Each row was made from one small tree. The marks that hang from a mark follow it in brackets, in alphabetical order. Every link used is in the known rows. Write each row's tree.
Known rows
finiloz[runo vogef[luzum surun]]: [-0.05 -0.03 -0.06 -0.05  0.00 -0.18  0.10  0.12  0.04 -0.20  0.02 -0.16
  0.12 -0.04  0.05  0.00  0.02 -0.08 -0.02 -0.39]
vogef[luzum sevo[nati] surun]: [ 0.17 -0.04 -0.05  0.05 -0.14 -0.12  0.10 -0.11  0.08 -0.46  0.07 -0.26
 -0.03  0.08 -0.09 -0.13  0.21 -0.18 -0.13 -0.30]
finiloz[runo[pupor]]: [-0.10 -0.02  0.00 -0.02  0.02  0.17 -0.01  0.10  0.03  0.02 -0.06  0.03
  0.07 -0.05  0.02  0.10 -0.15 -0.01  0.00  0.21]
finiloz[runo]: [-0.05  0.03  0.02 -0.02  0.01  0.04  0.04  0.02  0.08 -0.02 -0.10  0.01
  0.02 -0.03 -0.02  0.07 -0.17 -0.02 -0.07  0.16]
pupor[nati[sevo] runo[finiloz]]: [ 0.00  0.00  0.02  0.13  0.14  0.09 -0.11 -0.23 -0.07  0.16 -0.02  0.20
 -0.13  0.17  0.02 -0.03 -0.10  0.14  0.08  0.36]
pupor[nati[sevo] runo[finiloz[vogef]]]: [-0.01 -0.01  0.01  0.07  0.12 -0.05 -0.09 -0.17 -0.10  0.20 -0.03  0.18
 -0.08  0.15  0.06 -0.02 -0.10  0.18  0.11  0.19]
finiloz[vogef[luzum surun]]: [-0.03 -0.14 -0.11 -0.08 -0.05 -0.41  0.06  0.02  0.01 -0.19  0.17 -0.08
  0.03  0.02 -0.04 -0.05  0.18 -0.10 -0.02 -0.47]
sevo[nati[pupor[runo[finiloz[vogef]]]]]: [ 0.01  0.09  0.09 -0.17  0.07  0.13 -0.07 -0.13 -0.15  0.23 -0.16  0.02
 -0.05 -0.12 -0.05 -0.08 -0.04  0.04 -0.07  0.24]
nati[pupor sevo]: [ 0.04  0.00  0.04  0.04 -0.04 -0.07 -0.03 -0.05 -0.05  0.06 -0.03  0.21
 -0.13 -0.07 -0.13 -0.12 -0.21  0.03 -0.11  0.52]
nati[pupor[runo[finiloz[vogef]]] sevo]: [-0.02  0.12  0.06 -0.05  0.13  0.06 -0.08 -0.10 -0.11  0.24  0.02  0.19
 -0.11 -0.07 -0.03 -0.12 -0.21  0.08  0.01  0.32]
sevo[nati[pupor]]: [ 0.05  0.02  0.08 -0.10 -0.08  0.05 -0.03 -0.10 -0.09  0.08 -0.20  0.03
 -0.07 -0.11 -0.13 -0.07 -0.04 -0.01 -0.18  0.42]
runo[finiloz[vogef[luzum surun]] pupor]: [-0.11 -0.07 -0.12 -0.12  0.02 -0.04 -0.01  0.07 -0.14 -0.02  0.20 -0.08
  0.02  0.00  0.07 -0.02  0.16 -0.04  0.16 -0.34]
runo[finiloz]: [-0.04  0.04 -0.03 -0.07  0.02 -0.05  0.00 -0.11 -0.05  0.07  0.05  0.01
 -0.14  0.03 -0.02  0.00  0.00  0.00  0.04  0.07]
runo[finiloz pupor]: [-0.11 -0.02 -0.06 -0.09  0.02  0.13 -0.06  0.00 -0.11  0.12  0.10  0.04
 -0.06  0.01  0.03  0.04  0.02  0.01  0.13  0.11]
vogef[finiloz luzum]: [ 0.03  0.03  0.02  0.12 -0.03 -0.12  0.03 -0.01  0.24 -0.09  0.07 -0.12
 -0.10 -0.04 -0.07  0.06  0.20 -0.18 -0.03 -0.37]
sevo[nati[pupor[runo[finiloz]]]]: [ 0.01  0.11  0.09 -0.13  0.08  0.24 -0.08 -0.18 -0.13  0.21 -0.16  0.03
 -0.09 -0.10 -0.08 -0.08 -0.06  0.01 -0.10  0.37]
sevo[nati]: [ 0.03 -0.07  0.07 -0.11 -0.12 -0.07  0.00 -0.13 -0.01 -0.01 -0.18 -0.03
 -0.05 -0.02 -0.11 -0.03  0.03 -0.02 -0.12  0.26]
pupor[runo]: [-0.07 -0.03  0.01 -0.06  0.14 -0.01 -0.08 -0.18  0.07  0.14  0.08  0.12
 -0.07  0.03 -0.07  0.02 -0.03 -0.03 -0.02  0.03]
pupor[nati runo[finiloz[vogef]]]: [-0.05  0.00 -0.04  0.03  0.16 -0.01 -0.10 -0.15 -0.10  0.25  0.05  0.14
 -0.05  0.13  0.06  0.03  0.00  0.13  0.10  0.01]
finiloz[vogef[luzum]]: [ 0.01 -0.05 -0.06 -0.10 -0.06 -0.47  0.05  0.01  0.05 -0.06  0.11 -0.04
 -0.03 -0.03 -0.03  0.00  0.06 -0.07 -0.01 -0.35]
vogef[finiloz[runo] sevo[nati[pupor]]]: [ 0.16  0.22  0.16  0.12 -0.06  0.29  0.08  0.08  0.17 -0.04 -0.22 -0.18
  0.04 -0.12 -0.01  0.03  0.00 -0.05 -0.12  0.01]
pupor[nati[sevo]]: [ 0.06 -0.15 -0.01  0.17 -0.11 -0.20 -0.04 -0.10 -0.01 -0.05 -0.07  0.21
 -0.10  0.15 -0.07 -0.03 -0.09  0.12 -0.04  0.44]

Write each row's tree
[ 0.10  0.11  0.14  0.10 -0.09  0.29  0.06  0.11  0.20 -0.08 -0.20 -0.21
  0.09 -0.05  0.04  0.10  0.06 -0.06 -0.02 -0.09] | vogef[finiloz[runo[pupor]] sevo[nati]]
[-0.04 -0.06  0.01  0.11 -0.01  0.17 -0.03  0.09 -0.01  0.00 -0.13  0.12
  0.06  0.03  0.04  0.08 -0.21  0.08  0.02  0.42] | finiloz[runo[pupor[nati[sevo]]]]
[ 0.10  0.05  0.04 -0.12 -0.04 -0.20  0.02 -0.03 -0.01  0.06 -0.01 -0.01
  0.02 -0.06 -0.02 -0.05 -0.02  0.02 -0.06 -0.12] | finiloz[vogef[sevo[nati[pupor[runo]]]]]
[-0.06 -0.06 -0.08  0.05  0.02  0.14 -0.10 -0.01 -0.16  0.13  0.07  0.13
 -0.06  0.09  0.04  0.05  0.03  0.10  0.13  0.26] | runo[finiloz pupor[nati]]
[ 0.00  0.01  0.02  0.18 -0.03  0.28  0.08  0.18  0.20 -0.23  0.06 -0.18
  0.14  0.03  0.05  0.06  0.22 -0.10  0.02 -0.36] | vogef[finiloz[runo[pupor]] sevo surun]
[ 0.00  0.04  0.07  0.03  0.10  0.08 -0.09 -0.14 -0.03  0.16  0.01  0.24
 -0.12 -0.06 -0.10 -0.11 -0.22  0.04 -0.08  0.47] | nati[pupor[runo] sevo]
[-0.07 -0.07 -0.04 -0.01  0.00 -0.04 -0.01  0.19 -0.04  0.09 -0.08  0.07
  0.16 -0.02  0.10  0.13 -0.11  0.11  0.06  0.04] | finiloz[runo[pupor[nati]] vogef]
[-0.03  0.01 -0.04  0.08  0.18  0.13 -0.12 -0.22 -0.07  0.21  0.04  0.17
 -0.11  0.14  0.02  0.03 -0.01  0.10  0.06  0.19] | pupor[nati runo[finiloz]]
[-0.04 -0.07 -0.04  0.09 -0.02  0.12 -0.09 -0.02 -0.16  0.09  0.01  0.16
 -0.08  0.11  0.04  0.01 -0.06  0.14  0.14  0.39] | runo[finiloz pupor[nati[sevo]]]
[-0.12 -0.04 -0.06 -0.16  0.01 -0.06 -0.03  0.08 -0.15  0.16  0.11  0.03
  0.00 -0.01  0.08  0.04  0.05  0.05  0.17 -0.11] | runo[finiloz[vogef] pupor]
[-0.02 -0.07 -0.02  0.14 -0.02 -0.05  0.05  0.00  0.19 -0.25  0.13 -0.19
 -0.04  0.01 -0.07 -0.02  0.37 -0.22 -0.03 -0.52] | vogef[finiloz luzum surun]
[ 0.08  0.14  0.01 -0.13 -0.04 -0.10  0.04 -0.03 -0.12  0.08  0.00 -0.07
 -0.06 -0.04  0.02 -0.06 -0.01  0.04  0.01 -0.06] | runo[finiloz[vogef[sevo[nati[pupor]]]]]
[ 0.06  0.00  0.02 -0.08 -0.09 -0.09  0.13  0.11  0.02 -0.21 -0.13 -0.20
  0.18  0.00  0.05 -0.02  0.00 -0.01 -0.06 -0.25] | finiloz[runo vogef[sevo[nati] surun]]
[-0.10 -0.09 -0.07 -0.06  0.02 -0.04  0.06  0.20  0.00 -0.16  0.06 -0.12
  0.18 -0.06  0.08  0.03  0.04 -0.07  0.04 -0.34] | finiloz[runo[pupor] vogef[luzum surun]]
[-0.06 -0.05 -0.10 -0.10 -0.02 -0.03  0.02  0.08 -0.13 -0.03  0.20 -0.06
  0.05  0.05  0.09 -0.02  0.14  0.02  0.16 -0.30] | runo[finiloz[vogef[sevo surun]] pupor]
[-0.02 -0.19 -0.03  0.12 -0.08 -0.04 -0.09  0.01 -0.05  0.01  0.00  0.23
 -0.02  0.11 -0.03  0.02 -0.05  0.10  0.05  0.43] | runo[pupor[nati[sevo]]]
[ 0.05  0.10  0.06  0.17 -0.03  0.19  0.06  0.16  0.25 -0.07 -0.01 -0.12
  0.07 -0.02  0.06  0.13  0.05 -0.07  0.03 -0.22] | vogef[finiloz[runo[pupor]] sevo]
[ 0.10  0.09 -0.01  0.24 -0.03  0.11  0.14  0.09  0.29 -0.41  0.10 -0.30
  0.05  0.02  0.02  0.01  0.23 -0.22 -0.05 -0.64] | vogef[finiloz[runo] luzum sevo surun]
[ 0.02  0.04  0.10 -0.11  0.05  0.17 -0.08 -0.16 -0.08  0.17 -0.17  0.06
 -0.07 -0.11 -0.12 -0.07 -0.05  0.00 -0.15  0.41] | sevo[nati[pupor[runo]]]
[-0.06  0.13  0.01 -0.05  0.20  0.20 -0.10 -0.14 -0.10  0.26  0.08  0.15
 -0.13 -0.09 -0.06 -0.05 -0.09  0.01 -0.04  0.23] | nati[pupor[runo[finiloz]]]
[ 0.01  0.01 -0.04 -0.03 -0.05 -0.16  0.13  0.14  0.06 -0.21  0.03 -0.13
  0.16  0.02  0.06  0.01 -0.02 -0.02 -0.02 -0.35] | finiloz[runo vogef[sevo surun]]
[-0.03 -0.06 -0.06 -0.04 -0.03 -0.02  0.09  0.23  0.01 -0.17  0.07 -0.09
  0.22  0.00  0.10  0.03  0.00  0.00  0.04 -0.31] | finiloz[runo[pupor] vogef[sevo surun]]
[ 0.05  0.07 -0.05 -0.01 -0.03 -0.14  0.09  0.20  0.10 -0.16  0.08 -0.13
  0.14 -0.07  0.10  0.07 -0.10 -0.05  0.05 -0.37] | finiloz[runo[pupor] vogef[luzum sevo]]
[-0.05 -0.08  0.00  0.02 -0.03 -0.07  0.00  0.19 -0.04  0.06 -0.12  0.10
  0.14  0.00  0.10  0.08 -0.18  0.13  0.07  0.17] | finiloz[runo[pupor[nati[sevo]]] vogef]
[ 0.04 -0.10 -0.08 -0.06 -0.11 -0.39  0.09  0.03  0.03 -0.20  0.18 -0.06
  0.07  0.08 -0.02 -0.05  0.15 -0.03 -0.01 -0.42] | finiloz[vogef[sevo surun]]
[ 0.15  0.16  0.15  0.09 -0.01  0.20  0.01 -0.06  0.16  0.04 -0.09 -0.10
 -0.03 -0.07 -0.06 -0.01  0.12 -0.06 -0.09 -0.08] | vogef[finiloz sevo[nati[pupor[runo]]]]
